Every row comes from one small tree of marks. The marks that hang from a mark follow it in brackets, in the order of their numbers. Every link used is in the known rows. Which tree was each row made from?
(in the rows, 128 means zero)
Known rows
K_297[K_408[K_682 K_821]]: 122 167 136 171 221  98  88 107 114 134 165 167 173 165 178 149 121 107  92 112 150
K_55[K_452]: 146 167  55 150 176 129  76  98 107 134 151 142 188 163 184 157 105 132  88 169 109
K_433[K_11 K_821]: 145 167  94 133 175 135 102 104 125 129 133 119 147 196 187 140 137 103  92  97 111
K_11[K_297[K_408[K_815]]]: 143 186 116 162 196  86 127  97 124 141 150 162 164 164 157 145 125 105 103  96 130
K_11[K_297[K_408[K_682 K_821[K_433]]]]: 124 170 129 170 204  80 104 102 118 138 147 170 157 172 154 133 128 107 108  90 157
K_297[K_408[K_682]]: 129 161 125 166 208 107  82 107 111 131 159 174 174 165 182 158 123 105  92 118 109
K_682[K_288[K_433[K_11] K_452[K_55]]]: 150 105  60 150 186 133  71 103 115 106 125 114 175 152 187 134 127 132 112 219 107
K_297[K_408[K_682[K_288] K_815 K_821]]: 115 162 149 174 231  81 105 108 117 127 171 184 169 144 182 153 124 108 103 105 158
K_452[K_55]: 149 170  50 146 176 150  55  97 109 131 135 142 185 171 184 151 111 133  81 163 134
K_297[K_408[K_682[K_288] K_821]]: 120 153 138 172 224  94  80 107 111 124 162 184 171 152 180 147 127 106  96 128 143
K_288[K_682]: 112 118 100 162 181  87  96 104 115 139 146 166 179 162 188 143 124 117  93 134 120
K_288[K_433 K_452 K_682]: 112  76  85 171 191  85 104 106 125 131 138  71 190 160 189 131 121 133 118 188  95
K_11[K_297[K_408[K_682 K_815 K_821]]]: 125 173 133 174 208  81 124 101 122 138 155 182 162 166 158 139 128 102 107  82 158
K_11[K_297[K_408[K_815 K_821]]]: 138 190 125 166 206  79 131  97 126 142 154 157 164 165 154 139 123 106 104  92 159
K_433[K_11[K_297] K_821]: 144 170  95 138 170 124 117 101 127 131 127 133 138 199 172 131 145  98 101  79 114
K_288[K_433[K_821] K_452[K_55] K_682]: 102  92  62 164 186 102  79 105 125 128 131  48 184 164 200 132 126 139 119 172  80
K_433[K_11[K_297[K_408]] K_821]: 145 185 107 140 180 113 123 100 128 134 136 129 138 196 171 135 145  96 103  74 109
K_288[K_452[K_55] K_682]: 103 105  56 167 178 135  62 103 111 126 132 134 194 154 192 145 120 146 102 199 121
K_408[K_682[K_288[K_452]] K_815]: 104  99 116 176 204 118  80 112 109 105 146 207 172 138 191 157 129 115 110 138 127
K_408[K_682[K_288] K_821[K_433]]:  97 115 132 172 212  89  58 113 107 116 141 189 158 157 179 131 126 117 108 120 188
K_408[K_682 K_821[K_433[K_11]]]: 109 135 130 164 203  98  85 112 115 130 145 165 153 184 176 131 122 119 105  96 207
K_11[K_297[K_408[K_682 K_815]]]: 130 169 125 171 199  87 120 101 120 136 151 186 162 166 160 145 130 101 107  86 128
K_433[K_11[K_297[K_408[K_815]]] K_821]: 142 189 113 140 183 105 135 101 132 135 140 129 137 191 172 138 144  97 106  63 116

Which tree is each row?
158 179 106 148 184 108 136  99 126 138 145 153 152 190 161 132 132 107 101 113 161 : K_433[K_11[K_297[K_408[K_821]]]]
111  87  99 173 194 139  46 111 100 102 132 207 175 150 188 148 133 112 100 171 107 : K_408[K_682[K_288[K_452]]]
114 157 143 169 224  79  76 109 112 126 158 170 163 153 177 145 124 113 105 115 157 : K_297[K_408[K_682[K_288] K_821[K_433]]]
126  90  55 158 176 107 109 104 127 130 135  66 182 173 195 128 124 146 122 196 116 : K_288[K_433[K_11] K_452[K_55] K_682]
112  84  88 159 184  91 120 108 133 129 133  51 167 177 195 125 135 126 124 153  86 : K_288[K_433[K_11 K_821] K_452 K_682]
142 104  61 156 192 129  55 102 112 105 125 113 184 143 186 138 123 132 108 222  97 : K_682[K_288[K_433 K_452[K_55]]]
136 199 138 161 225  83 122 102 127 143 172 134 176 156 175 154 110 114  94 104 168 : K_297[K_408[K_815 K_821]]
105 112 141 180 226  74 111 111 120 118 160 176 166 147 187 138 125 111 113 104 180 : K_408[K_682[K_288[K_433]] K_815 K_821]
144 167 102 140 172  93 106 104 123 138 128 128 144 188 161 132 121 123 111 104 167 : K_821[K_433[K_11[K_297]]]
156 184 112 148 187 101 149  99 130 139 149 154 151 185 162 135 130 108 104 102 168 : K_433[K_11[K_297[K_408[K_815 K_821]]]]
135 172 115 151 196  90 108 103 125 140 139 124 154 184 161 124 116 123 102 109 212 : K_408[K_821[K_433[K_11[K_297]]]]
116  93 109 168 196 107  62 111 107 109 137 177 165 159 192 141 137 101 104 132  90 : K_408[K_682[K_288[K_433[K_821]]]]
141 103  83 151 192 122  80 106 120 104 124 102 165 155 187 132 135 117 114 189  87 : K_682[K_288[K_433[K_11 K_821] K_452]]
135 196 131 156 218  82  94 103 122 144 159 119 170 165 169 145 111 119  96 116 167 : K_297[K_408[K_821[K_433]]]
136 173 112 145 181 114 119 103 126 131 137 146 136 196 174 136 148  94 105  67 107 : K_433[K_11[K_297[K_408[K_682]]] K_821]
122 112 104 153 177  52 147 104 136 143 140  88 150 188 186 118 143 107 121  89  94 : K_288[K_433[K_11[K_297] K_821] K_682]
148  97  80 153 190 121  84 105 118 106 127 115 172 152 183 133 129 122 113 210 102 : K_682[K_288[K_433[K_11] K_452]]
125 168 136 168 214  93 106 107 117 133 169 174 172 156 184 164 120 107  99  95 124 : K_297[K_408[K_682 K_815]]
134 103  99 153 179  59 144 105 131 143 148  96 167 181 191 126 129 118 112 131 115 : K_288[K_433[K_11] K_682]
156 146  94 143 180  91 131 101 135 135 134  70 150 196 176 124 134 104 110 100  98 : K_288[K_433[K_11[K_297] K_821]]
134 116  60 156 188 152  38 102 104 102 124 161 184 139 185 146 124 131  98 222 112 : K_682[K_288[K_452[K_55]]]
149 168 111 153 186 108 132 101 123 135 146 170 150 190 164 132 136 105 103 106 159 : K_433[K_11[K_297[K_408[K_682 K_821]]]]
149 100  81 155 188 115  91 103 119 106 124 122 168 153 176 128 133 120 116 201 104 : K_682[K_288[K_433[K_11[K_297]] K_452]]
108 137 131 167 201  91  93 111 116 132 142 172 149 185 169 127 126 116 109  87 209 : K_408[K_682 K_821[K_433[K_11[K_297]]]]
122 156 137 169 217  89  99 108 114 123 166 190 169 144 186 162 126 107 103 109 117 : K_297[K_408[K_682[K_288] K_815]]
109 111 124 172 203 103  90 111 109 111 151 219 166 143 192 156 129 107 105 111 130 : K_408[K_682[K_288] K_815]
123 110 103 149 180  60 137 106 134 142 144  76 157 186 197 125 137 111 115 101  92 : K_288[K_433[K_11 K_821] K_682]
141 185 117 164 201  89 114  97 122 141 147 157 166 170 152 134 126 105  99 108 150 : K_11[K_297[K_408[K_821]]]
140 197 131 152 215  85 105 103 124 143 159 118 164 171 170 143 114 119  98 113 173 : K_297[K_408[K_821[K_433[K_11]]]]
